Known rows, with every way that one mark hangs from another:
Z_531[Z_201[Z_491[Z_78]]]: [-0.711, -0.419,  2.718,  0.662, -2.283, -0.737,  1.466, -0.093,  1.236,
  5.660, -0.911,  0.188, -0.929,  0.504,  0.040, -1.242,  1.136, -4.217,
 -0.585]
Z_972[Z_201 Z_753]: [ 0.345,  2.122, -0.254,  2.403, -3.657, -0.686,  2.323, -1.758,  3.976,
  2.189, -2.012, -1.996, -2.113,  3.162,  0.807, -2.090,  0.954,  2.643,
 -1.334]
Z_725[Z_201[Z_491]]: [-0.961, -0.678, -2.156, -0.198, -0.706,  4.616,  0.361, -1.564,  1.931,
  3.653, -2.601, -0.733, -1.898, -0.205,  0.468, -1.125,  6.100, -0.562,
  0.587]
Z_201[Z_491[Z_78 Z_204] Z_531 Z_725]: [ 1.858, -1.136,  1.882, -0.293,  2.739, -3.005, -0.964,  1.282, -2.893,
 -0.306,  3.461,  4.105,  2.856, -1.690, -0.527,  0.472, -4.343, -0.318,
 -1.417]
Z_753[Z_972[Z_201[Z_491 Z_531]]]: [ 1.037,  0.369,  1.013, -0.441,  3.562,  2.284,  0.523, -1.504,  0.602,
  4.148,  0.467, -0.086, -3.411,  0.313,  1.414,  2.692,  3.103, -0.362,
 -2.992]
Z_531[Z_201[Z_491[Z_78] Z_725]]: [ 0.425,  0.963,  1.408,  0.883,  0.140, -0.403, -0.178, -0.387, -1.272,
  4.707, -0.048,  0.543,  0.071, -0.706,  1.265, -1.722, -0.801, -5.340,
  0.103]
Z_78[Z_491[Z_201[Z_531 Z_725] Z_204]]: [-0.144,  0.714, -0.513,  1.172,  0.400,  1.017, -3.013,  1.286, -4.278,
 -5.556,  1.943, -1.705,  2.081, -3.099, -1.597,  0.439, -3.142,  1.693,
  1.405]
Z_725[Z_201[Z_531]]: [ 1.488, -1.417, -0.835,  0.466, -0.343,  4.048,  0.209,  0.240, -1.296,
  1.135, -4.570, -2.586, -2.663, -2.541,  1.220,  3.037,  3.891,  2.785,
  1.298]
Z_491[Z_201[Z_725]]: [ 0.120, -0.069, -0.353,  4.177,  1.247,  3.149, -0.416, -0.991, -0.886,
 -1.366, -0.288, -1.022, -0.293,  1.147,  0.014, -2.688, -0.206, -1.056,
  2.607]
Z_753[Z_972[Z_201[Z_491[Z_78] Z_725]]]: [-1.118,  1.769, -1.463,  0.261,  1.777,  0.654, -1.390, -1.522,  1.114,
  2.644,  4.132,  2.725, -1.202,  0.099,  1.250, -1.010,  0.583, -4.153,
 -2.812]
Z_753[Z_972[Z_201[Z_491[Z_204] Z_531 Z_725]]]: [ 1.569,  1.137,  0.124, -1.829,  5.290, -0.389, -1.293, -0.675, -1.896,
  0.484,  1.587,  2.476,  1.436,  0.914,  1.511,  2.517, -0.865,  2.325,
 -3.275]
Z_491[Z_78 Z_201 Z_204]: [-2.593, -1.612,  0.621,  3.271, -4.567, -0.858,  0.339,  1.872,  0.233,
 -3.184,  2.546,  1.771,  2.114,  2.762, -3.247, -2.062, -2.164,  2.319,
  0.163]
Z_531[Z_201[Z_491 Z_725]]: [ 1.952,  1.214,  1.334,  0.791,  2.562,  0.992,  0.428, -1.635, -0.826,
  5.319, -3.512, -0.964, -0.249,  0.593,  1.663, -1.222,  1.233, -4.029,
  1.099]
Z_725[Z_201]: [-0.310, -0.350, -2.778,  1.249, -2.270,  4.282,  0.219, -0.734,  1.717,
  1.517, -4.950, -2.488, -2.444, -0.608,  0.175, -0.035,  5.699,  1.855,
  1.526]
Z_491[Z_78 Z_204]: [-0.558, -1.418,  0.631,  2.755, -3.486, -2.290,  1.049,  0.901,  1.817,
 -1.267, -0.099,  2.393,  1.849,  1.659, -2.355, -1.654, -0.551,  2.300,
 -1.087]
Z_972[Z_201[Z_725]]: [ 1.225,  1.123, -1.751,  3.448,  0.454,  1.073, -0.353, -1.498,  1.346,
  0.807, -0.865, -0.937, -2.561,  2.140,  1.264, -2.220,  1.807, -0.067,
  2.072]
Z_201[Z_491[Z_78] Z_531 Z_725]: [ 2.555, -1.388,  1.842,  1.129,  3.705, -0.604, -0.699,  0.141, -2.433,
  2.364,  2.876,  1.981, -0.372, -3.358,  0.967,  0.000, -2.336, -4.107,
 -0.675]
Z_78[Z_491[Z_201]]: [-2.310,  0.522, -1.418,  3.532, -3.665,  4.243, -0.915, -0.605,  1.521,
 -1.258,  0.348, -3.590, -2.279, -1.309, -2.192, -3.274,  2.705, -1.153,
  1.909]
Z_78[Z_491[Z_201[Z_531] Z_204[Z_725]]]: [-2.126, -0.699, -0.428, -1.351, -1.523, -0.265, -1.073,  1.833, -0.969,
 -6.867,  1.542, -2.892,  0.801, -1.061, -2.575,  1.331, -2.477,  1.106,
  1.872]
Z_204[Z_491[Z_78] Z_725]: [-2.921,  0.671, -0.875, -0.292, -2.095, -1.401,  0.490,  0.419,  3.541,
 -1.638, -1.575,  0.774, -0.095, -1.708, -0.587, -3.534, -0.345, -5.683,
  2.285]

Rows:
[ 0.528,  1.235,  0.226, -0.887,  3.591,  0.222, -1.593, -0.021, -1.514,
  2.357,  4.597,  2.138, -1.859, -1.983,  1.996,  2.309, -1.318, -3.173,
 -3.407] => Z_753[Z_972[Z_201[Z_491[Z_78] Z_531 Z_725]]]
[ 1.407,  1.293,  0.941, -0.427,  1.919, -1.565,  0.194, -0.919, -1.609,
  2.588, -2.896,  0.927,  3.369,  2.482,  0.398, -1.055, -0.049, -0.465,
  0.359] => Z_531[Z_201[Z_491[Z_204] Z_725]]
[ 0.675,  3.120, -0.886, -0.173, -0.370, -3.549,  0.153, -1.839,  1.427,
  0.411,  1.636,  2.129,  2.602,  3.497,  1.270, -2.807, -2.538,  2.882,
 -2.668] => Z_972[Z_201[Z_491[Z_204] Z_725] Z_753]
[-1.938,  0.507, -2.441, -0.882, -2.626, -1.467, -0.150, -0.368,  3.204,
 -4.356, -1.443, -1.865,  0.799,  0.605, -2.682, -1.489,  1.082,  0.018,
  1.264] => Z_78[Z_491[Z_204[Z_725]]]
[-1.856, -0.110,  1.399, -3.081, -2.496, -4.981,  1.785,  1.260,  1.571,
  0.658,  0.012,  1.091,  2.731,  3.276, -1.355,  0.206, -2.086, -2.664,
 -0.193] => Z_531[Z_201[Z_491[Z_78 Z_204[Z_725]]]]
[ 0.693,  0.809,  2.377, -0.041, -2.433, -3.002,  1.644, -0.041,  1.001,
  3.665,  3.722,  0.795, -2.164, -0.433,  1.118, -0.032, -3.184, -0.015,
 -3.420] => Z_972[Z_201[Z_491[Z_78] Z_531] Z_753]
[ 2.386, -1.624,  2.668, -0.234,  2.650, -0.859,  1.539, -0.332, -0.542,
  1.056, -0.667,  1.855,  1.365,  0.880, -0.826,  1.044,  0.162,  2.585,
 -0.885] => Z_201[Z_491[Z_204] Z_531]
[ 3.142,  2.534,  0.958,  1.240,  0.840, -1.631,  0.260, -0.818, -0.906,
  1.002, -1.238, -1.737, -1.515, -0.094,  2.974,  0.411, -3.324,  2.623,
 -1.222] => Z_972[Z_201[Z_531 Z_725] Z_753]
[ 0.644,  0.962,  1.334, -3.581, -0.145, -5.435,  1.922, -0.027,  1.474,
 -0.986,  1.450,  0.324,  1.466,  3.812,  0.557,  1.333, -4.014,  2.960,
 -2.261] => Z_972[Z_201[Z_491[Z_204[Z_725]] Z_531] Z_753]
[ 1.175, -2.411,  2.973,  1.246,  1.022,  0.098,  1.034,  0.299, -0.279,
  3.235,  1.921,  1.470, -1.908, -2.125, -0.126, -0.254, -0.011, -2.536,
 -1.326] => Z_201[Z_491[Z_78] Z_531]
[ 0.154,  2.235, -1.618,  0.657,  3.876,  2.789, -0.748, -2.918,  1.557,
  3.283,  0.818,  1.132, -1.253,  1.576,  1.860, -0.876,  2.937, -2.914,
 -2.145] => Z_753[Z_972[Z_201[Z_491 Z_725]]]
[-3.849,  0.562, -2.278,  0.041, -3.554,  0.320, -1.120,  0.818,  1.805,
 -6.392,  1.195, -2.577,  1.339,  1.647, -3.504, -1.877, -0.550, -0.092,
  2.519] => Z_78[Z_491[Z_201 Z_204[Z_725]]]
[-1.467, -0.440,  0.480,  1.135, -2.270,  1.907, -1.284,  1.374, -1.816,
 -4.302,  1.317, -2.609,  0.800, -1.749, -2.586,  0.824, -1.264,  2.990,
  0.746] => Z_78[Z_491[Z_201[Z_531] Z_204]]
[ 1.177, -1.548, -0.407, -1.230,  1.313,  4.229, -0.288, -0.716, -0.635,
  3.521, -2.034, -0.835, -2.574, -2.606,  1.254,  2.262,  4.486,  0.479,
  0.789] => Z_725[Z_201[Z_491 Z_531]]
[-3.307,  1.460, -4.201, -2.856, -1.770,  2.562, -0.464, -0.260,  2.568,
 -1.402, -5.561, -1.649, -0.897, -2.573,  1.256, -1.254,  4.534, -2.696,
  3.503] => Z_204[Z_491 Z_725[Z_201]]
[-1.650, -0.155,  1.243, -1.064,  1.176,  1.465,  0.014,  1.093, -0.442,
 -3.174, -1.845, -1.962, -0.331, -1.892,  0.701, -0.169, -1.980, -3.380,
  3.637] => Z_204[Z_491[Z_201[Z_531]] Z_725]
[ 1.158, -0.291,  0.516,  0.194,  0.838, -3.727, -1.429,  1.603, -2.454,
 -0.616,  5.477,  3.542,  1.654,  0.235,  0.411,  0.504, -3.541,  0.766,
 -1.313] => Z_972[Z_201[Z_491[Z_78 Z_204] Z_531 Z_725]]
[-0.568, -1.810, -0.240, -2.466, -1.803, -0.430, -0.511,  2.026, -1.697,
  0.348,  1.561,  2.349,  1.321, -2.667, -0.593,  2.777,  0.446,  2.643,
 -1.416] => Z_725[Z_201[Z_491[Z_78 Z_204] Z_531]]
[ 3.788, -0.577,  1.617,  0.831,  5.753,  1.346, -0.194, -1.643, -2.245,
  2.655, -0.463,  0.760, -1.133, -1.898,  1.554, -0.083, -0.109, -2.686,
  0.308] => Z_201[Z_491 Z_531 Z_725]
[-1.825, -0.078, -3.664, -4.477, -2.470,  0.468, -1.678,  1.520, -0.306,
 -5.076, -2.077, -3.341, -0.160, -4.046, -0.898,  3.486,  1.413,  2.928,
  1.630] => Z_78[Z_491[Z_204[Z_725[Z_201[Z_531]]]]]
[-1.255, -1.623, -1.499, -3.270, -2.363, -2.331,  0.095,  2.948, -0.976,
 -4.063, -0.638, -0.062,  1.335, -1.334, -0.784,  4.088, -1.176,  2.899,
  0.449] => Z_491[Z_78 Z_204[Z_725[Z_201[Z_531]]]]
[-1.568, -0.282, -3.788, -2.118, -2.275,  0.132,  0.384,  0.494,  2.242,
 -3.629, -3.943, -0.597,  1.181,  1.989, -0.828,  1.058,  3.131,  3.310,
  1.891] => Z_491[Z_204[Z_725[Z_201]]]
[ 1.880,  1.141,  2.173, -0.270, -0.063, -1.170,  1.973, -1.554,  1.141,
  4.353,  0.533, -0.803, -2.288,  0.985,  1.920,  0.213, -0.604,  1.224,
 -2.874] => Z_972[Z_201[Z_491 Z_531] Z_753]
[ 1.670, -1.557,  1.523, -2.599,  3.087, -2.730,  1.216, -0.074,  0.468,
 -1.303, -0.408,  1.279,  1.441,  1.705, -1.105,  1.289, -0.831,  0.406,
  0.234] => Z_201[Z_491[Z_204[Z_725]] Z_531]
[ 1.556, -1.010,  1.309,  2.204,  2.407, -0.005, -0.866,  1.015, -4.380,
 -4.071,  0.129,  0.534,  2.812,  0.683, -0.805,  1.164, -3.802,  3.652,
  1.188] => Z_491[Z_201[Z_531 Z_725] Z_204]
[-2.407, -0.882, -2.102, -0.272, -3.134,  2.566, -0.332,  0.015,  1.521,
  2.897,  0.872,  0.942, -1.657, -1.744,  0.060, -1.167,  3.838, -2.127,
 -0.026] => Z_725[Z_201[Z_491[Z_78]]]
[-0.432, -2.280,  1.163, -0.114,  0.859, -1.267,  0.771,  1.893, -1.281,
 -5.654,  0.000, -1.151,  1.625,  2.900, -1.414,  2.018, -2.989,  2.816,
  2.190] => Z_491[Z_201[Z_531] Z_204[Z_725]]
